Known rows, with every step that occurs:
b/c/w/h: [-5.240 -1.350  1.464  3.502 -0.075  1.325  1.350  0.051  0.574  3.406
  0.604  0.457 -2.777  2.024 -1.669 -2.472  1.409  3.081  2.205  0.992
 -0.216]
z/w/h/b/c: [-3.508 -0.284  2.256  0.524 -2.585  3.260 -0.201 -2.972  1.063  0.818
 -0.405  1.264 -0.808 -1.098 -8.310 -0.045  1.833  5.323  0.326  4.005
 -2.408]
h/b/c/w/j: [-4.305  0.473  0.219  3.160  1.363  2.641  0.450 -1.248  0.124  4.038
 -7.585 -0.832 -3.120  1.108 -5.641 -3.863  0.591  4.812  2.638  0.916
 -3.315]
x/w/j/b/z: [-3.216  0.063 -0.496 -1.339  0.109  2.801  2.604  0.061  0.387  3.104
 -8.795 -3.742  1.999  4.025 -1.379 -2.051 -3.420  4.186 -0.078  1.896
  1.320]
j/w/x/b: [-0.245 -1.906 -0.508  0.907 -2.790  1.709  1.773  4.904 -2.962  1.538
 -1.543 -2.006 -4.145  3.802 -2.417  1.579  0.527 -0.333 -1.063  0.825
 -0.076]
j/b/h: [-4.848 -1.332 -0.882 -0.554 -3.153  6.505  1.491  1.430 -1.030 -1.671
 -0.868 -2.422 -3.131  1.720 -1.087 -0.909  0.066  3.932  0.458  1.037
 -0.083]
c/b: [-4.884 -0.063 -1.038  2.172 -2.133  2.071  1.180  0.710 -0.597  3.077
 -3.288 -1.341  1.634 -0.282 -3.738 -0.559  0.665 -0.918  1.599 -0.251
 -1.409]
b/z: [-3.288  0.633  0.497 -1.581 -2.225  2.379  3.616 -0.325 -1.828  3.465
 -3.465  1.425  1.788 -0.777 -2.267 -1.796 -0.939  3.872 -0.220 -0.608
  1.493]
z/w: [-1.885  1.041  0.204 -2.281 -3.586  1.468  2.150  0.141 -1.947  1.669
 -1.130  0.663  0.459 -1.319 -4.339  1.258  0.359  3.076 -0.633  2.229
 -0.055]
x/w: [-2.511 -0.608  0.051 -0.111 -0.157  0.052  0.562  2.165 -0.690  6.177
 -2.460 -2.566  1.122  0.530 -2.005 -0.193  0.807  1.819 -0.513  1.451
 -1.950]
z/w/j/b/c: [-2.576  3.199 -1.014  1.209 -2.470  3.916  2.287 -1.288 -0.464 -1.357
 -5.246 -1.556 -2.507  1.943 -4.844 -0.138 -1.853  6.103  1.830  2.254
  0.017]
h/b: [-3.417 -0.895  0.834  0.600 -1.748  3.453  0.431  0.122 -0.895  2.956
 -3.915  1.094 -0.285 -1.856 -4.493 -0.091  0.808  2.729 -0.057  0.818
 -3.332]
w/j/b: [-3.591  0.535 -1.530  0.954 -1.350  3.854  1.919  0.614 -0.305 -1.246
 -6.042 -1.886 -1.313  3.532 -0.968 -0.198 -2.734  3.888  0.392  0.925
 -0.632]
b/z/w: [-1.995  1.278  0.979 -4.225 -3.826  2.594  4.077 -2.071 -1.777  2.746
 -2.956  1.556  2.589 -1.858 -4.867 -0.602 -1.442  4.344 -0.769  1.429
  2.588]
w/h/b/c: [-4.362 -0.863  2.013  3.111 -0.789  3.330 -0.292 -1.426  1.498  2.215
 -0.864  1.102 -1.420 -0.171 -4.994 -1.257  2.197  5.174  1.054  1.916
 -4.021]
w/x/b/h: [-2.920 -2.823 -0.325  0.848 -3.326  3.330  0.163  4.951 -1.798  1.600
  2.135 -3.122 -5.217  2.886 -1.959 -0.789  1.118  3.852 -0.835  1.677
 -2.569]
c/w/h/b: [-5.218 -4.532  2.476  0.569 -0.641  3.104 -0.145 -0.600  1.881  2.530
 -2.653  0.350 -0.391  0.999 -3.462 -1.959  0.607  0.931  0.472  2.743
 -1.715]
x/w/h: [-3.521 -2.841  1.156 -0.007  0.358 -0.591  0.131  1.309  1.378  4.571
  0.164 -2.729  2.056  3.115 -1.198 -0.090  1.084  2.040 -1.187  3.276
 -2.197]
b/h/w/j: [-1.858  0.135 -2.330 -0.670  3.060  2.915  2.242  1.540 -1.686 -0.543
 -2.410 -3.230 -0.687  2.577 -4.944 -3.330  1.481  8.487  0.298  1.464
 -4.748]
h/b/c/w/x: [-3.597 -0.719  0.514  3.521 -1.453  5.371 -0.434  0.711 -2.198  5.592
 -2.510 -0.196 -5.273 -1.225 -5.915 -1.120  1.026  2.285  3.269  0.521
 -2.634]
x/b/z/w/j: [-1.559  0.260  0.833 -2.714 -2.451 -0.603  3.264  0.059  0.137  1.284
 -6.747 -0.342  1.828  1.769 -4.139 -2.452 -2.349  5.803 -2.083  2.644
  0.956]

Rows:
[-3.203 -2.000  2.033 -2.120 -2.946  3.228  0.149 -2.212  1.726  0.074
 -1.200  0.936  1.261 -0.604 -6.834  1.273  0.504  3.202 -1.449  4.443
 -2.265] => z/w/h/b
[-3.643  1.915 -1.059 -2.276 -2.489  1.964  3.215 -3.137  0.245  1.661
 -8.042 -2.026  4.117  0.586 -7.086 -1.982 -1.799  2.698  0.662  1.903
  1.397] => c/b/z/w/j
[-4.974 -0.089  0.435  3.855 -1.820  4.907  1.926  0.949 -1.268  1.712
 -3.220 -0.339 -4.453  0.598 -1.139 -2.163 -0.854  2.136  3.945 -0.331
  1.435] => j/b/c/w
[-3.983  0.616  0.327  3.361 -0.646  1.676  1.812  0.940 -1.732  4.589
 -1.796  0.396 -3.448 -0.190 -2.400 -2.857  1.331  2.693  3.122 -0.639
 -0.170] => b/c/w
[-0.617  0.146 -0.326  3.833 -2.417  1.851  1.822  3.997 -3.186  2.430
 -0.797 -1.655 -6.118  3.066 -3.808  0.836  1.681  1.844  0.572  0.241
 -0.566] => j/w/x/b/c
[-3.635 -0.222 -3.471  0.682  2.357  3.498  1.464  0.836 -0.436 -0.257
 -4.125 -5.077  0.577  2.479 -6.723 -4.188  1.832  4.624  2.369  1.274
 -4.732] => c/b/h/w/j
[-5.871 -2.257  1.266  3.915 -1.380  4.099  1.503  0.140  1.076  0.147
 -0.980 -0.332 -3.880  3.206 -0.621 -2.083 -0.339  2.502  2.872  1.503
  1.412] => j/b/c/w/h
[-2.011 -2.347  0.098  0.538  0.479  1.944  1.650  4.850 -1.558 -0.351
  0.537 -1.482 -1.965  0.561 -3.268 -3.764  2.575  6.247 -0.511  1.266
 -4.155] => x/b/h/w
[-1.329  1.963 -0.970 -2.069 -1.783  0.830  2.272 -0.768 -0.801  0.788
 -3.959 -1.047  0.348  1.534 -4.659  0.435 -1.024  5.180 -0.864  2.533
 -0.882] => z/w/j
[-1.388 -0.796 -1.974 -0.389 -0.036  5.570  1.322  3.385 -4.096  0.844
  2.617 -2.941 -3.290  0.733 -5.261 -0.752  1.867  6.166  1.051  1.372
 -3.964] => b/h/w/x
[-4.643 -3.189  1.559  0.735 -0.578  1.206  1.462  1.138  0.922  2.535
 -0.186 -0.261 -0.403  2.437 -0.442 -1.645  0.270  0.944  0.509  1.539
  0.012] => c/w/h
[-2.214  0.479 -1.304  0.151  1.589 -0.910  0.863  1.489 -0.228  5.544
 -5.510 -4.161  1.319  3.486 -2.070 -1.228 -0.383  3.694 -0.593  2.122
 -3.222] => x/w/j
[-5.007 -3.214  2.530  4.713 -0.626 -0.676  0.751  2.486  1.630  2.832
  0.217  0.229 -3.884  3.113 -0.694 -3.567  1.264  2.913  1.009  1.655
 -0.899] => x/b/c/w/h
[-2.312 -1.742  1.032  0.477 -3.735  2.090  2.109  3.175 -2.162  3.847
 -1.840 -0.132 -1.420  0.928 -1.646 -1.067 -1.515  3.181 -0.708  0.345
  0.361] => w/x/b/z
[-3.543 -0.550 -0.629  0.541  0.813  0.859  1.822  1.001 -0.392  3.240
 -5.721 -1.680 -1.208  3.156 -1.493 -2.694 -1.121  2.810  1.044  0.738
 -0.726] => c/w/j
[-4.084 -0.222  0.798 -0.957 -3.524  5.554  3.576 -0.571 -1.118  0.596
 -4.761  0.801  0.762  0.171 -0.901 -1.225 -2.789  3.324  0.179 -0.207
  2.644] => j/b/z
[-1.645  0.407 -1.823  0.845  1.393  4.095  2.509  1.627 -1.294 -2.228
 -6.164 -1.624 -0.208  2.280 -2.971 -1.253 -1.964  5.710  1.242  0.951
 -2.786] => h/w/j/b
[-0.366 -1.696 -0.241  2.572 -0.793  1.821  1.040  5.830 -3.380  2.131
  0.236 -0.941 -2.508  0.429 -3.336 -0.352  0.774  3.852 -0.065  1.125
 -4.134] => h/w/x/b
[-2.119 -1.875  0.231  2.480 -3.449  1.303  0.107  5.141 -1.984  3.216
  0.204 -1.074 -3.509  1.820 -1.436  0.699 -0.577  1.957 -0.913  1.070
 -2.245] => w/x/b
[-4.230 -0.831 -1.976  0.642  0.801  4.373  1.414  1.579 -1.339  0.438
 -1.034 -3.370  0.598 -0.603 -6.279 -3.341  3.254  2.749  2.475  0.482
 -3.651] => c/b/h/w
[-4.070 -1.446  2.046 -3.725 -5.001  4.893  3.207 -2.680  1.025 -1.954
 -2.230  0.557  2.307  1.267 -3.326  0.348 -2.858  3.818 -0.547  3.464
  4.026] => j/b/z/w/h
[-5.864 -4.220  3.202 -1.333 -1.044  3.954  1.677 -2.147  1.603  3.312
 -4.667  1.443  1.526  0.280 -3.618 -3.608 -0.690  2.053  0.539  2.134
  0.727] => c/w/h/b/z
[-0.619 -0.700  0.437 -0.339 -5.090  1.276  0.761  3.524 -2.194  1.817
  0.295 -0.537 -2.642  0.599 -4.168  2.130 -0.722  2.424 -1.485  2.794
 -1.024] => z/w/x/b
